What can hang from each mark
sofere: fevolo
zoveg: lelus
vanomeg: zoveg
lelus: labuv zita zoveg
fevolo: sofere valiso
zita: lisi sofere valiso
vufe: labuv
labuv: gikid
lisi: labuv zoveg

Each row was made from one small tree. The marks that hang from a mark follow it in brackets, in alphabetical order. Every link used is in the known rows. Write each row's tree.
Known rows
zoveg{lelus{labuv}}: [ 1.71 -0.10 -0.76 -0.79 -0.56 -0.05 -2.70  2.13  0.03  0.30 -1.40  1.60
 -0.40 -0.76  0.38 -1.33  1.00 -1.33 -0.41 -0.19 -0.04  0.43 -0.02  1.27]
vufe{labuv}: [ 2.67 -0.54  0.60 -1.79 -0.71 -1.70 -0.89  0.23 -0.23  1.43 -0.12  1.77
  1.62 -2.60  0.25  0.08 -0.07  1.79  5.11 -0.28 -1.09 -0.41  0.54 -0.34]
lisi{labuv{gikid} zoveg}: [ 1.62 -2.29 -1.58  0.36 -0.42 -2.23  1.55  4.36  0.47 -1.56  0.65  1.17
 -0.93 -0.48 -2.95  1.62  3.31  0.02  2.83  0.59 -0.05  0.16  1.74 -0.02]
lisi{labuv}: [ 2.74 -2.02 -1.29 -0.14 -0.44 -1.75 -0.79  1.29 -0.81 -0.23  0.07  2.81
 -0.12 -0.93 -1.59  0.84  1.75  0.75  2.46 -0.78 -0.19  0.70  1.45  0.15]
vanomeg{zoveg{lelus}}: [ 2.30  2.28  2.08 -0.60  0.07  0.01 -1.90  4.36  0.12 -0.30  2.27  2.23
  0.82 -0.18  0.04 -0.15  0.93  0.58  4.11  0.48 -2.48  0.94  1.33  0.27]
lelus{labuv zita{lisi sofere} zoveg}: [-2.53 -1.74 -0.69 -0.67  0.41  0.81  0.80 -5.73 -1.62  0.45 -3.18 -2.50
 -0.06  3.01  2.25 -0.75 -4.07 -0.90 -6.25 -0.81  2.73  0.88 -1.39 -0.45]
fevolo{sofere valiso}: [ 3.35  1.43 -0.68 -0.74  0.77  1.55 -2.34  2.76 -1.69  3.17  0.44 -1.33
  1.25 -1.71 -3.62 -2.10 -1.19  1.84  4.70 -0.20 -2.86  0.87  1.04  2.66]
zoveg{lelus{zita}}: [ 1.38  0.95 -0.61 -0.86 -0.06 -0.74 -2.50 -0.16 -1.26  0.46  0.74  0.94
  0.13  0.65  1.35 -2.16  1.13 -0.81  1.41  0.19 -0.22  0.13 -1.05 -0.22]
vufe{labuv{gikid}}: [ 1.72 -1.33  0.38 -1.45 -0.82 -0.52  0.32  1.53 -0.56  0.42  0.63 -0.95
  1.32 -3.48 -0.69  0.66  0.95  2.37  4.24  0.19 -0.75 -0.03  0.36 -1.05]
lelus{labuv{gikid} zita zoveg}: [ 0.00 -4.12 -3.15 -2.53  0.97 -0.41  0.73 -1.64 -2.15  0.10 -2.26 -2.70
  0.67  0.79  0.83 -1.84  0.19 -1.74 -4.73 -1.21  2.78  1.32 -3.43 -0.45]
lisi{zoveg{lelus{labuv}}}: [ 1.56  0.44 -0.36 -0.78 -0.51 -1.68 -1.22  3.91  1.44 -0.25 -1.50  2.38
 -0.93  0.80 -0.09 -1.20  1.75 -2.71  0.75  0.64 -0.28 -0.35  0.66  1.86]
lelus{zita{sofere{fevolo}}}: [-1.48 -0.21 -0.09 -0.23  0.43  1.34 -0.66 -5.90 -0.50  1.32  0.91  0.18
 -0.37  1.79 -0.22 -0.63 -2.89 -1.51 -2.65 -0.63  1.15  0.09 -1.83 -0.56]
lelus{zita}: [ 1.31 -1.40 -0.95 -2.43  0.20 -2.57 -0.50 -2.39 -1.40  1.42  0.97  0.22
  1.24  0.04  1.19 -1.69  0.78 -0.40  1.03 -0.73  0.48  0.16 -1.15 -0.17]
lisi{labuv zoveg{lelus}}: [ 2.31  0.87 -0.74  1.42 -0.64 -1.64 -1.46  5.11  1.01 -1.67 -0.50  4.57
 -1.91  0.97 -1.91  0.67  3.03 -1.02  4.04  0.99 -1.30 -0.27  2.04  0.58]
zita{lisi sofere{fevolo} valiso}: [-2.52 -0.25  2.58  2.07 -0.16  2.57  1.98 -4.38  1.06  1.50  1.76 -0.33
  0.88 -2.32 -1.17  3.00 -4.17  2.14 -2.88 -1.60  0.17 -1.66  0.48  0.50]
zoveg{lelus{labuv{gikid}}}: [ 0.82 -0.72 -1.20 -0.27 -0.55  0.88 -1.64  3.58 -0.30 -0.55 -0.82 -1.15
 -0.51 -1.82 -0.59 -0.79  1.96 -1.01 -1.47  0.18  0.50  0.80 -0.10  0.35]
zoveg{lelus{labuv zita{lisi}}}: [-0.55  0.18 -0.42 -0.55 -0.58 -0.21 -1.03 -1.57 -1.18 -0.04 -0.85 -1.50
  0.68  0.92  2.39 -1.17 -0.87 -1.21 -2.28  0.52  0.94  0.35 -0.30  0.01]
vanomeg{zoveg{lelus{labuv zita}}}: [ 1.14  1.58 -0.24 -2.10  0.59 -0.69 -1.74  1.44 -0.31 -0.90  0.56  0.47
  0.83  1.78  1.80 -1.68  0.97 -2.13  0.81  0.94 -0.96  1.66 -0.83 -0.19]
vanomeg{zoveg{lelus{zita}}}: [ 1.63  2.45  1.18 -1.29  0.56 -0.70 -1.78  1.83 -0.64 -0.41  2.55  1.03
  0.96  1.40  1.48 -1.34  1.02 -0.42  3.22  0.96 -1.78  1.21 -0.27 -0.68]
zita{lisi{zoveg} sofere valiso}: [-1.79  0.71  3.06  1.36 -0.19 -0.37  3.65 -0.49  2.58  0.68  0.70  0.07
  0.31 -1.59 -0.57  2.43 -1.33  2.24  1.37 -0.21 -0.84 -2.11  2.24  0.90]
sofere{fevolo{valiso}}: [ 1.20 -1.41 -0.54 -0.91  0.09  1.18 -2.09 -0.22 -0.99  2.42  2.00 -0.52
  0.98 -1.26 -2.71 -1.30 -1.82 -0.09  0.98 -1.08 -0.71  0.11 -0.59  1.79]
lisi{labuv{gikid}}: [ 1.80 -2.76 -1.69  0.41 -0.62 -0.56  0.20  2.66 -0.96 -1.10  0.55  0.25
 -0.34 -1.99 -2.55  1.47  2.77  1.33  1.51 -0.42  0.39  1.26  1.21 -0.80]
zita{sofere valiso}: [-0.02  0.25  1.79  0.43  0.28  0.33  0.89 -0.81  1.45  1.54  0.28  1.04
  0.07 -2.99 -0.88  0.85 -0.08  2.47  0.99 -1.52 -0.81 -1.07  0.24  0.41]
zoveg{lelus}: [ 2.11  1.00  0.35 -0.04 -0.42 -0.16 -2.79  2.25 -0.50  0.70  0.57  2.22
  0.03 -1.00  0.01 -0.94  1.18  0.31  2.01 -0.28 -0.78 -0.09  0.65  0.72]
zita{sofere}: [ 0.33  0.24  0.76 -0.24 -0.32  0.23 -1.08 -0.98 -0.15  1.37 -0.04  0.99
 -0.50 -0.30 -0.38 -0.39 -0.84  1.05  0.76 -0.59 -0.07  0.20  1.13  0.20]
fevolo{sofere}: [ 3.30  0.52 -0.17 -0.62  0.54 -0.05 -1.14  1.22 -1.45  2.70  0.47  1.05
  1.45 -1.33 -2.56 -0.51 -0.88  0.82  2.79 -0.89 -1.50  0.62  0.96  1.82]

Write each row's tree
[ 0.86 -0.16 -1.61 -1.63  0.02 -0.73 -2.51 -0.22 -0.72  0.12 -1.30  0.23
 -0.19  0.96  1.75 -2.37  1.14 -2.42 -1.28  0.31  0.69  0.72 -1.70  0.19] => zoveg{lelus{labuv zita}}
[-1.98 -2.36 -2.41 -1.14  0.83  1.67  0.61 -2.99 -1.51 -0.10 -3.24 -3.15
 -1.03  2.06  0.59 -1.61 -1.27 -1.26 -5.88 -0.60  2.98  1.43 -2.87 -1.25] => lelus{labuv{gikid} zita{sofere} zoveg}
[-2.05  3.16  3.38  2.96 -0.64  1.28  1.58  1.71  2.70 -0.17  0.65  0.73
 -0.79 -1.04 -0.38  2.02 -0.90  1.91  1.55  0.46 -1.57 -2.47  2.25  0.68] => zita{lisi{zoveg{lelus}} sofere valiso}
[-1.05 -0.33  1.55  0.93  0.46  2.04  0.52 -3.07  1.60  1.70  1.22  1.53
  0.06 -2.24 -2.05  1.69 -2.39  0.84 -1.83 -1.99 -0.17 -1.33 -0.84  0.59] => zita{sofere{fevolo} valiso}
[ 0.76 -1.88  0.52  1.52 -0.40 -1.23  2.32  0.21  0.24 -0.12  0.77  1.10
  1.27 -3.64 -1.21  3.49  0.44  3.29  1.38 -1.31 -0.73 -0.81  2.11  0.23] => zita{lisi{labuv} valiso}
[ 0.30  0.74 -0.64 -1.57  0.56  0.42 -0.36  3.03 -0.61 -1.75  0.89 -2.43
  0.47  0.80  0.85 -1.06  1.95 -1.42 -0.08  1.35 -0.38  2.05 -0.98 -0.92] => vanomeg{zoveg{lelus{labuv{gikid} zita}}}
[-1.49 -0.56 -1.16  0.01 -0.71  0.83  0.05 -0.33 -1.53 -0.88 -0.17 -4.31
  0.44 -0.22  1.51 -0.65  0.10 -0.76 -3.30  1.03  1.45  0.75 -0.34 -0.78] => zoveg{lelus{labuv{gikid} zita{lisi}}}
[-0.44  0.40  1.35  0.93 -0.33 -0.98  1.75  2.77  2.58 -0.26 -0.57  0.66
  0.68 -1.96  0.23  1.46  0.29 -0.28  0.05  0.07 -0.77 -1.83  1.26  1.90] => zita{lisi{zoveg{lelus{labuv}}} valiso}
[ 1.53  0.86 -1.85  0.57 -0.14 -2.11 -1.16  2.74  0.35 -1.82 -0.10  3.21
 -1.65  2.78 -0.52 -0.47  3.05 -1.93  3.46  1.48 -0.54 -0.05  0.26 -0.38] => lisi{labuv zoveg{lelus{zita}}}
[-0.86 -0.01  0.12  0.83 -0.97 -0.11  1.42  3.92  0.62 -1.28 -0.38 -1.99
 -0.28 -0.52 -0.33  0.83  0.65 -0.98 -1.13  1.42  0.57 -0.26  1.79  0.78] => zita{lisi{zoveg{lelus{labuv{gikid}}}}}
[-1.85  2.44  1.62  1.51 -1.09  0.95  0.13  1.24  1.46 -0.89 -1.71  0.17
 -1.80  1.78  0.43  0.28 -1.68 -1.15 -1.29  1.51  0.11 -0.60  2.60  0.92] => zita{lisi{zoveg{lelus{labuv}}} sofere}
[-2.70  0.24  2.79  2.24 -0.07  0.99  3.37 -2.60  2.71  0.96  1.84  0.61
  0.38 -0.89 -1.71  3.27 -3.48  0.75 -1.51 -0.89  0.03 -2.56  1.08  1.06] => zita{lisi{zoveg} sofere{fevolo} valiso}
[ 1.07  2.56  1.91 -0.79  1.23 -0.47 -0.08  1.97  0.93 -0.22  2.82  1.01
  1.52 -1.03  1.10 -0.03  1.74  0.97  3.57  0.04 -2.49 -0.17 -1.14 -0.59] => vanomeg{zoveg{lelus{zita{valiso}}}}
[-1.62  0.46  2.81  1.44 -0.39  1.05  2.35 -2.40  0.95  1.23  1.07 -1.01
  0.89 -3.04 -0.06  2.14 -1.96  3.65 -0.05 -1.11 -0.45 -1.45  1.71  0.32] => zita{lisi sofere valiso}
[-1.97 -0.91  1.27  3.50 -0.47  2.58  2.00 -3.29  1.09 -0.23  0.96  1.00
 -0.26 -1.64 -2.63  4.53 -3.17  2.16 -2.20 -1.32  0.13 -1.14  1.51 -0.24] => zita{lisi{labuv} sofere{fevolo} valiso}
[ 0.67 -4.14 -2.24 -1.70  0.40  0.20  0.50  0.73 -1.36  0.43 -2.67 -1.31
  0.29 -0.79 -0.55 -0.52  0.11 -0.90 -4.08 -1.49  2.27  1.23 -1.70  0.39] => lelus{labuv{gikid} zoveg}
[ 1.48  0.04 -1.13  1.94 -0.81 -0.31 -0.27  6.62  0.68 -2.50  0.06  1.86
 -2.19 -0.03 -2.82  1.15  3.81 -0.23  3.31  1.35 -0.80  0.30  1.97 -0.29] => lisi{labuv{gikid} zoveg{lelus}}
[ 0.65  0.39 -1.45 -1.47  0.06 -2.21 -1.07  1.41  0.77 -0.55 -1.33  1.10
 -0.60  2.34  1.34 -2.31  1.76 -3.74  0.20  1.08  0.44 -0.18 -1.11  0.86] => lisi{zoveg{lelus{labuv zita}}}
[ 0.04 -0.71 -2.21 -0.99 -0.08  0.46 -1.52  1.18 -1.14 -0.74 -0.82 -2.32
 -0.52 -0.10  0.80 -1.91  2.09 -1.83 -2.20  0.60  0.99  0.97 -1.93 -0.66] => zoveg{lelus{labuv{gikid} zita}}
[ 1.09  0.88 -0.97  0.97  0.51 -2.09  0.38  2.84  1.96 -1.60  0.08  3.42
 -1.03  0.35 -0.90  0.83  3.55 -0.66  3.78  0.57 -1.59 -1.37 -0.50 -0.17] => lisi{labuv zoveg{lelus{zita{valiso}}}}
[-0.48  2.66  0.36  0.54  0.01  1.61 -2.77 -1.33 -0.66  0.17 -0.13  0.21
 -1.54  1.75  1.27 -1.92 -0.17 -0.14  0.26  0.69 -0.11  0.17 -0.58 -1.01] => zoveg{lelus{zita{sofere}}}
[-2.43  1.82  0.38  0.76 -0.63  1.81 -1.05 -2.90 -0.68 -0.49 -1.57 -2.01
 -0.81  2.00  2.34 -1.02 -2.30 -0.86 -3.37  1.14  1.04  0.41  0.21 -0.61] => zoveg{lelus{labuv zita{lisi sofere}}}
[-1.41  1.70 -0.19  0.34  0.49  1.55 -0.97 -1.12  1.44 -0.02 -1.73 -0.12
 -1.25 -0.23  1.08 -0.99  0.09 -0.51 -1.68 -0.16 -0.20 -0.61 -1.83 -0.04] => zoveg{lelus{labuv zita{sofere valiso}}}
[-1.01 -0.12  1.31  2.82 -0.47  1.05  2.21 -1.23  0.91 -0.56  0.27  0.55
 -0.19 -2.30 -1.44  3.54 -1.03  3.71  0.45 -0.66 -0.50 -0.74  2.56 -0.44] => zita{lisi{labuv} sofere valiso}
[-1.41  3.17  2.52  2.49 -1.11  1.05  0.15  1.40  1.09 -0.47  0.30  0.64
 -1.44  1.49 -0.02  0.77 -1.53  0.54  1.24  1.43 -0.81 -1.11  3.16  0.50] => zita{lisi{zoveg{lelus}} sofere}
[ 0.40 -3.57 -1.90 -2.53  1.72 -1.66  1.23 -2.77 -0.21  1.28 -2.62  0.10
  1.52 -0.43  1.37 -0.95 -0.10 -1.06 -3.71 -2.64  1.54 -0.17 -4.01  0.54] => lelus{labuv zita{valiso} zoveg}
[-1.05 -1.72 -1.77 -1.67  0.87  0.49 -0.52 -4.43 -1.14  0.74 -3.59 -0.43
 -0.75  3.04  1.58 -2.22 -2.19 -1.93 -5.07 -0.96  2.37  1.03 -2.79 -0.23] => lelus{labuv zita{sofere} zoveg}
[-0.68  4.19  2.62  0.52  1.16  1.90 -0.23  0.80  1.51 -0.60  1.98  0.50
 -0.02  0.23  0.98  0.08  0.25  1.42  2.65  0.62 -2.57 -0.05 -0.80 -1.02] => vanomeg{zoveg{lelus{zita{sofere valiso}}}}
[-0.73  3.37  0.71 -0.40  0.54  1.58 -1.82  0.30  0.60 -1.36 -0.32  0.10
 -0.97  3.08  1.53 -1.52 -0.56 -1.54 -0.22  1.58 -0.86  1.61 -0.44 -0.77] => vanomeg{zoveg{lelus{labuv zita{sofere}}}}
[-0.89  2.56  1.14  3.77 -1.29  1.14 -0.06  2.48  1.12 -2.18 -0.49  2.24
 -2.68  2.08 -1.27  2.07 -0.33  0.57  1.98  1.79 -0.80 -0.45  3.98 -0.24] => zita{lisi{labuv zoveg{lelus}} sofere}
[-0.18  0.88  0.66  0.17 -0.67 -0.17 -1.12 -1.50 -1.77  0.28  1.32 -1.03
  0.91  0.46  2.11 -0.73 -0.54  0.38  0.16  0.42  0.15 -0.09  0.31 -0.49] => zoveg{lelus{zita{lisi}}}
[-2.54  0.85  1.88  0.83  0.30 -1.16  3.66 -3.04  1.92  0.52  1.05 -1.16
  0.39  0.19  0.96  1.13 -1.34  1.40  0.54  0.06 -0.04 -2.18  0.54 -0.09] => lelus{zita{lisi{zoveg} sofere valiso}}
[-0.44 -0.08 -1.21  2.05 -0.82  1.05 -0.27  1.21 -1.77 -2.30  0.93 -2.17
 -0.42  0.12 -0.17  1.26  1.28  1.19  0.07  1.25  0.37  0.98  0.96 -2.05] => zoveg{lelus{zita{lisi{labuv{gikid}}}}}
[-0.33 -0.74  0.59 -1.20 -0.30 -3.52  2.33 -1.91 -0.35  0.69  1.42 -0.85
  1.44  1.39  1.48 -0.26 -0.31 -0.65  1.26  0.39  0.71 -0.79  0.80  0.24] => lelus{zita{lisi{zoveg}}}
[-1.81  1.03 -1.46  0.31 -0.18  2.61 -1.46 -0.10 -0.42 -1.00 -1.57 -2.94
 -1.92  1.28  0.44 -1.75  0.51 -1.36 -2.97  1.22  1.07  1.12 -1.29 -1.25] => zoveg{lelus{labuv{gikid} zita{sofere}}}
[-0.36 -3.01 -1.71 -1.91  0.79 -1.15  2.17 -0.87  0.43  0.51 -0.18 -3.10
  1.41 -3.08  0.11 -0.16  2.15  0.08 -1.99 -1.09  1.12 -0.11 -2.72 -0.12] => lelus{labuv{gikid} zita{valiso}}
[-0.57 -2.07 -1.39  0.73 -0.60 -2.37  3.25  0.51 -0.75 -1.87  1.36 -2.06
  0.06  0.94 -0.86  1.83  1.65  0.24  1.11  1.32  1.03  0.24  1.48 -1.36] => lelus{zita{lisi{labuv{gikid} zoveg}}}
[ 0.72 -2.48 -0.82 -1.76  1.72 -1.54  1.10 -2.72 -0.45  1.75 -0.65  0.69
  1.56 -0.93  0.99 -0.66  0.08  0.57 -1.04 -2.56  0.64 -0.69 -3.49  0.11] => lelus{zita{valiso} zoveg}
[-0.78 -1.80 -0.69 -1.77 -0.24 -3.51  2.36 -2.30  0.00  0.24 -0.46 -1.52
  1.38  1.75  1.84 -0.60 -0.56 -2.13 -1.30  0.53  1.40 -0.25  0.29  0.78] => lelus{labuv zita{lisi{zoveg}}}
[-1.32  3.61  1.88  0.44  0.73  3.14 -2.08 -1.79  0.10 -0.64  2.35  1.10
 -0.62  3.41  0.18 -0.20 -2.45 -1.45 -0.34  0.95 -0.97  0.75 -0.97 -1.12] => vanomeg{zoveg{lelus{zita{sofere{fevolo}}}}}
[-1.05 -0.85  0.00 -0.37  1.63  0.61  0.90 -3.96 -0.04  1.40 -1.56  0.17
  0.02  0.23  0.75 -0.46 -1.31  0.99 -2.24 -2.08  0.63 -0.75 -2.96 -0.72] => lelus{zita{sofere valiso} zoveg}
[-0.55 -0.77 -0.73 -0.90  0.98  0.43 -0.62 -4.16 -1.56  1.09 -1.89  0.20
 -0.62  2.75  1.19 -1.69 -2.04 -0.30 -2.50 -1.11  1.42  0.69 -2.26 -0.93] => lelus{zita{sofere} zoveg}
[-0.48 -2.46 -1.44  0.69 -0.57 -0.71  1.80 -1.22 -2.26 -1.46  1.36 -2.91
  0.62 -0.38 -0.39  1.75  0.85  1.65 -0.31  0.41  1.37  1.13  1.12 -1.78] => lelus{zita{lisi{labuv{gikid}}}}
